What can hang from each mark:
k28: k870
k870: k553 k678
k98: k553
k678: k870
k327: k553
k590: k542 k870 k878 k984
k553: k98 k327 k525 k692

Each row was made from one small tree. The marks that hang from a mark follow it in brackets, in the order of their numbers. Every link used is in the known rows. Write each row's tree.
(in the rows, 128 means zero)
Known rows:
k590{k870{k553{k98}} k878 k984}: 185,105,111,153,131,132,204,103,159,107,141,139,161,124,138,138,130,96,123,115,63,174,130,123,111,118,138,133,139,139,70,136,118,97,114,121,84,138,76,149,103,152,125,133,116,96,114,169,128,103,123,59,179,162,124,102,160,105,183,176,117,91,189,153,173,130,144,115
k678{k870{k553{k98 k327 k525}}}: 160,102,182,143,122,87,163,124,141,45,173,98,114,203,144,157,53,119,126,98,150,127,121,109,157,109,74,134,100,148,75,60,155,126,102,167,111,99,123,73,87,199,136,144,139,82,92,96,160,132,135,72,128,89,77,189,115,116,166,146,152,135,140,132,202,137,150,97
k870{k553}: 99,113,160,118,140,121,165,136,150,117,139,118,144,158,133,136,129,118,118,134,112,132,134,125,142,105,125,117,138,119,138,127,133,112,126,117,102,133,111,134,119,138,120,125,132,119,130,120,135,129,150,130,140,131,108,129,133,122,134,144,116,139,136,134,168,154,123,117
k553{k98 k327 k525 k692}: 170,137,140,161,129,124,93,101,93,42,179,97,80,205,149,152,48,119,126,88,162,111,122,111,145,142,102,149,67,171,88,30,144,163,116,170,119,100,185,52,96,161,168,180,148,69,108,100,188,132,119,92,146,102,67,239,116,150,169,163,188,165,112,103,153,145,208,142
k553{k525}: 150,126,147,151,130,123,144,135,112,103,155,107,124,152,127,139,129,116,118,108,143,137,134,136,129,143,116,130,117,135,129,96,123,142,99,149,124,128,139,111,117,148,145,124,134,112,106,126,129,114,132,141,120,122,111,153,123,127,140,133,148,150,113,104,128,140,148,130
k590{k542 k870 k878 k984}: 232,99,78,155,98,148,173,78,114,111,142,152,186,108,79,125,162,111,156,123,74,166,148,116,100,127,182,139,155,146,67,148,121,104,84,124,101,172,98,182,134,132,107,151,69,91,121,188,89,108,119,56,194,162,164,88,164,109,199,175,75,55,167,155,110,112,128,101
k28{k870{k553{k327 k525} k678}}: 118,81,165,107,155,119,169,167,89,64,127,75,157,221,134,144,80,52,107,94,142,131,126,156,121,116,102,119,114,120,125,64,129,136,104,145,72,149,142,133,52,185,129,143,128,73,114,123,143,108,134,138,126,96,96,233,106,131,96,188,175,165,151,100,201,138,129,125
k870{k553{k98} k678}: 105,73,136,112,165,118,147,178,148,111,114,127,102,192,168,130,106,95,109,146,109,143,128,146,119,109,102,161,110,151,99,108,96,117,138,131,81,150,114,121,90,178,145,125,150,104,112,114,175,103,130,110,154,134,135,144,131,134,112,182,147,154,150,120,190,142,154,113
k98{k553}: 148,151,145,117,143,129,148,123,124,139,144,153,137,159,128,129,128,131,113,112,117,145,121,116,118,98,123,117,137,154,103,128,127,131,132,100,118,137,110,110,123,122,126,121,141,134,126,131,130,117,103,120,138,153,140,120,130,145,133,132,121,149,141,129,129,145,146,115
k98{k553{k327 k525 k692}}: 180,165,158,143,128,137,132,101,76,61,191,116,116,226,120,143,70,107,107,78,155,120,129,106,141,121,107,118,99,165,88,33,158,148,117,138,112,112,159,76,95,133,145,164,135,81,131,133,150,112,95,111,145,120,88,215,113,175,183,157,174,187,106,104,144,174,206,133
k870{k553 k678}: 90,76,137,112,154,128,157,187,130,123,112,128,132,184,143,121,123,76,112,139,110,140,125,138,128,106,120,141,130,130,121,114,110,108,126,127,95,164,110,142,89,168,121,123,131,107,127,127,159,114,140,139,144,146,140,132,130,128,109,158,134,155,142,119,179,152,123,108
k98{k553{k327 k525}}: 174,160,156,131,130,129,160,112,93,89,183,118,136,215,136,131,84,121,111,83,146,141,127,122,115,121,106,104,131,152,101,86,157,144,106,117,118,118,124,80,113,136,160,151,133,96,117,126,126,115,98,123,109,125,104,204,94,155,157,151,154,170,115,124,149,147,179,119
k28{k870{k553{k98 k525} k678}}: 129,55,170,96,187,110,158,179,114,87,132,102,131,209,157,144,98,68,83,98,121,151,117,162,110,115,87,159,94,136,115,66,87,149,105,155,45,168,138,120,36,190,163,106,158,76,89,103,153,82,128,121,140,111,96,186,121,133,97,190,187,171,162,75,207,135,142,117
k327{k553{k525}}: 125,127,181,157,142,102,127,125,132,122,161,92,109,183,125,124,129,119,106,113,138,131,133,145,135,110,119,138,114,121,151,113,139,136,118,147,115,118,143,120,111,126,138,125,155,122,109,117,139,99,139,119,141,132,103,188,134,149,144,97,144,197,119,119,137,132,161,123
k327{k553{k98 k525 k692}}: 143,113,181,175,160,107,95,103,133,89,177,99,66,207,144,123,86,114,108,110,146,118,136,123,159,114,97,166,66,147,121,66,119,162,133,162,103,112,177,77,77,131,168,148,179,101,108,95,184,99,119,93,170,116,87,204,156,175,176,116,182,209,115,102,151,143,208,124
k327{k553}: 114,133,159,144,135,116,120,112,144,156,144,110,106,153,134,113,116,123,133,137,129,138,128,137,139,86,125,124,125,120,149,147,128,128,149,125,122,119,134,143,118,110,122,129,158,138,130,104,136,119,138,116,148,135,128,151,148,146,137,98,129,168,131,142,137,123,143,115
k590{k542 k984}: 179,123,111,132,103,136,138,106,90,120,142,143,167,139,97,135,145,129,143,137,109,130,160,98,119,121,151,136,147,151,96,132,137,117,102,125,95,161,121,156,126,138,125,126,118,86,111,177,92,145,136,78,170,131,152,101,151,143,152,185,96,80,148,132,111,134,121,112
k870{k553{k98 k327 k692} k678}: 120,84,136,119,155,134,104,141,113,62,136,118,101,227,171,145,51,64,118,128,128,103,133,118,138,107,90,159,79,166,74,53,118,134,135,147,88,129,147,90,65,175,138,179,157,73,126,104,212,117,118,100,164,112,98,207,133,159,131,189,168,175,135,117,200,157,189,123
k590{k870{k678} k878 k984}: 198,99,71,159,119,151,180,143,109,118,101,159,171,114,122,116,150,61,133,107,95,161,124,151,90,145,159,140,147,154,75,156,100,101,98,109,99,179,96,176,106,150,110,126,78,104,126,204,104,89,111,101,166,188,159,95,136,116,144,167,118,106,184,136,134,111,115,121
k678{k870{k553{k692}}}: 114,87,183,134,123,99,147,143,137,66,149,118,138,183,109,148,110,97,140,107,132,109,123,92,173,112,106,129,109,129,85,84,134,122,131,145,113,122,125,124,92,151,95,114,129,108,128,122,161,125,140,68,161,110,101,119,146,127,155,130,125,152,138,114,171,156,121,115
k870{k553{k98 k327} k678}: 117,84,126,105,156,126,126,155,136,95,131,118,112,196,179,136,55,88,127,137,115,135,129,136,126,106,101,156,111,151,83,78,131,115,132,138,90,139,128,98,80,185,138,165,148,87,121,98,187,120,124,110,147,120,116,199,116,137,111,189,146,155,147,140,210,134,163,106
k28{k870{k553{k327 k525}}}: 133,118,191,115,145,118,172,119,101,62,159,68,157,204,130,148,82,93,111,82,141,124,128,137,138,103,106,103,119,111,142,61,149,149,118,151,76,121,147,126,67,158,136,147,136,76,106,111,128,118,149,130,126,87,77,228,113,126,124,170,170,143,137,115,185,140,134,128
k870{k553{k327 k525 k692} k678}: 116,85,151,135,141,127,128,165,91,36,148,82,113,239,143,143,68,55,123,102,147,103,136,132,146,139,102,144,90,141,98,29,138,148,101,166,86,139,160,100,61,180,133,164,119,66,130,116,182,119,135,122,148,121,83,228,126,155,143,187,177,192,121,99,193,166,178,122
k590{k542 k870}: 165,97,103,130,100,159,145,100,111,126,159,154,165,124,96,141,156,124,144,140,95,168,142,117,107,121,154,153,139,122,95,119,129,148,106,146,126,174,133,146,141,117,119,142,90,100,122,120,120,121,127,83,159,102,140,114,153,97,175,142,95,80,123,140,123,109,125,104
k553{k327}: 144,144,128,132,115,133,126,104,109,107,139,112,125,143,140,132,82,127,138,121,144,117,123,126,138,124,125,115,126,133,110,111,155,126,128,128,151,108,143,109,128,135,128,168,124,118,131,126,130,150,123,119,123,108,110,184,109,132,125,141,129,125,120,145,137,117,148,124

Which tree is each row?
128,120,190,170,148,120,106,110,121,104,171,88,87,205,119,128,110,103,118,99,152,112,140,125,153,115,123,145,87,134,140,78,129,157,133,154,111,110,168,106,87,120,139,141,161,105,119,115,166,106,132,114,165,129,90,200,152,171,181,105,170,216,112,104,137,145,187,130 => k327{k553{k525 k692}}
210,116,103,144,104,143,159,94,108,103,134,131,174,130,92,129,154,122,149,126,83,130,142,104,119,130,175,127,144,161,72,137,125,93,91,107,100,152,100,172,119,155,103,143,97,91,119,191,86,122,122,74,189,161,156,97,161,138,177,192,82,75,158,144,98,130,130,112 => k590{k542 k878 k984}
123,67,159,142,163,108,129,179,119,55,148,116,89,241,157,141,90,75,93,114,135,136,132,138,141,130,94,182,60,153,87,37,90,146,112,163,64,143,155,88,59,183,157,134,154,64,111,121,206,89,125,113,178,129,91,193,138,160,145,183,191,197,129,79,194,160,194,121 => k870{k553{k98 k525 k692} k678}
171,123,116,156,114,133,220,110,142,107,129,123,185,115,118,126,148,87,136,110,59,162,136,124,112,116,161,109,155,123,97,148,131,83,109,102,87,150,77,187,116,141,102,135,93,100,125,184,108,98,127,88,175,176,133,86,157,108,175,159,96,99,177,154,159,135,126,117 => k590{k870{k553} k878 k984}
167,139,137,147,130,115,108,110,109,67,167,106,97,177,154,145,61,134,124,104,145,134,128,132,135,138,103,135,93,147,103,61,140,147,110,165,130,93,159,56,110,159,169,173,140,91,106,99,148,131,117,116,119,109,85,221,103,136,152,155,168,140,118,126,155,115,188,130 => k553{k98 k327 k525}
117,87,153,123,143,126,156,178,101,71,142,86,124,228,146,141,78,71,110,100,141,135,138,149,127,115,104,124,112,125,123,71,139,120,108,151,88,126,129,114,88,180,138,154,119,81,119,115,156,113,134,142,122,123,107,214,104,135,114,182,155,179,128,109,186,154,157,113 => k870{k553{k327 k525} k678}
170,147,170,144,144,127,143,120,91,87,176,132,127,212,126,138,114,111,96,84,147,126,121,112,131,124,104,136,101,153,94,61,130,160,109,135,90,136,141,80,96,125,139,124,148,95,122,140,144,100,106,117,158,141,105,160,122,167,169,145,167,185,125,86,133,173,189,135 => k98{k553{k525 k692}}
116,61,173,93,167,114,180,188,107,89,120,90,150,199,132,133,122,57,90,103,130,132,127,168,112,114,96,136,117,108,143,81,99,144,103,145,54,168,131,148,55,176,132,100,133,81,97,130,130,88,146,138,142,121,107,182,118,130,93,178,173,168,145,87,191,151,123,118 => k28{k870{k553{k525} k678}}
169,110,152,164,135,114,189,116,139,83,166,138,152,169,140,143,125,104,111,108,78,175,151,135,116,130,120,139,126,133,99,98,125,119,102,168,65,144,112,111,109,153,165,124,130,81,80,148,127,96,153,84,167,139,91,133,136,116,167,164,146,129,170,114,187,141,142,120 => k590{k870{k553{k98 k525}} k984}
129,92,196,141,125,90,185,167,141,71,159,106,151,179,108,151,124,112,127,105,143,139,131,117,155,121,92,125,123,118,102,99,134,118,93,155,104,120,102,121,103,175,118,99,117,100,114,115,129,117,157,101,130,120,101,128,129,113,145,121,130,160,134,113,172,146,112,110 => k678{k870{k553{k525}}}
151,140,147,159,111,130,108,110,85,44,170,90,114,202,122,151,77,96,128,82,159,96,137,116,148,148,113,129,92,151,114,46,156,161,111,160,125,98,181,83,102,144,137,176,122,80,132,125,162,130,126,124,131,109,76,224,119,155,164,143,172,164,102,107,141,145,184,143 => k553{k327 k525 k692}
151,132,126,146,124,130,74,82,101,60,153,119,86,175,155,144,52,119,140,116,144,103,125,107,155,125,102,152,83,160,78,59,131,158,138,149,134,104,166,75,103,145,145,189,141,97,125,100,184,136,104,87,156,91,93,211,126,157,157,163,175,134,121,122,152,128,191,138 => k553{k98 k327 k692}
134,80,175,137,137,86,137,123,153,63,149,140,111,186,139,153,87,117,125,117,131,107,127,90,171,110,84,154,87,161,62,73,119,129,135,153,109,118,129,93,72,168,126,128,149,92,112,119,185,116,132,45,174,108,84,128,154,134,159,142,143,138,131,117,184,144,140,116 => k678{k870{k553{k98 k692}}}
107,70,137,130,172,123,119,168,132,89,120,132,95,207,164,140,95,74,103,128,124,126,123,127,133,110,104,176,84,165,82,63,101,133,139,142,71,147,141,100,68,174,141,142,151,93,114,117,204,105,123,95,181,123,114,157,147,152,133,181,167,173,139,101,188,153,176,121 => k870{k553{k98 k692} k678}
130,97,175,135,113,111,135,112,114,52,150,108,134,200,123,153,68,101,145,102,147,87,123,81,178,109,94,121,111,137,75,70,162,128,122,142,130,110,132,106,94,164,93,154,117,87,135,115,168,144,149,66,145,89,85,180,134,140,145,139,132,147,130,143,185,148,138,122 => k678{k870{k553{k327 k692}}}
141,87,192,149,134,81,169,149,151,65,164,111,117,181,134,155,100,126,115,107,132,141,121,123,159,110,87,140,97,139,83,85,129,127,94,159,105,116,112,80,91,192,153,106,155,98,96,98,141,111,146,81,139,114,91,145,120,114,154,143,144,151,137,105,183,139,140,108 => k678{k870{k553{k98 k525}}}
128,124,165,162,154,119,79,90,139,117,154,115,66,181,158,121,86,114,121,123,132,112,124,116,155,100,113,166,69,154,106,101,126,149,157,137,114,116,164,100,81,118,144,151,184,116,123,104,192,120,113,85,183,124,101,172,165,169,165,117,163,185,124,115,153,136,193,122 => k327{k553{k98 k692}}
149,71,118,151,138,138,204,172,138,80,129,106,155,169,126,127,141,55,109,104,108,173,126,167,105,127,135,140,127,116,99,106,106,120,89,141,77,164,99,155,96,164,106,143,93,94,125,148,149,78,127,115,157,167,124,140,136,104,167,158,141,168,146,116,190,133,149,106 => k590{k870{k553{k525} k678} k878}
135,105,174,155,156,102,128,133,137,53,173,104,98,217,150,152,91,110,105,111,128,128,124,110,154,128,102,160,70,155,105,43,110,153,115,170,78,120,158,76,76,161,158,137,165,83,105,113,191,100,138,101,172,110,71,187,147,152,179,167,183,174,125,94,179,171,194,130 => k870{k553{k98 k525 k692}}
95,91,131,108,143,128,145,157,110,102,113,110,131,195,149,131,85,76,121,134,124,127,132,142,129,112,117,129,132,135,104,96,144,104,126,129,105,137,117,139,94,168,117,160,119,98,134,115,171,133,126,128,132,123,132,192,106,134,108,175,129,166,136,135,195,140,139,107 => k870{k553{k327} k678}
145,101,161,132,123,94,151,121,150,73,152,116,126,171,148,148,60,128,143,117,122,134,118,111,163,91,85,127,122,150,75,93,151,122,123,144,127,106,116,84,97,177,126,145,132,103,106,89,161,144,135,66,136,89,93,157,122,121,143,144,123,119,145,155,200,124,135,112 => k678{k870{k553{k98 k327}}}
115,50,155,87,187,115,151,158,127,119,112,111,128,179,160,135,103,65,100,133,114,145,117,155,110,102,92,158,106,135,105,97,92,140,144,132,61,174,131,140,47,185,152,109,160,95,99,111,157,91,125,112,149,104,112,162,133,135,85,190,160,140,169,108,195,127,121,118 => k28{k870{k553{k98} k678}}
108,63,165,132,153,127,140,191,105,65,137,99,114,239,140,142,109,62,106,113,138,120,135,135,137,137,104,159,86,134,116,49,110,138,108,162,72,153,142,118,71,176,130,129,136,74,126,134,183,100,139,132,160,138,102,183,132,155,147,170,177,204,124,70,186,171,171,133 => k870{k553{k525 k692} k678}
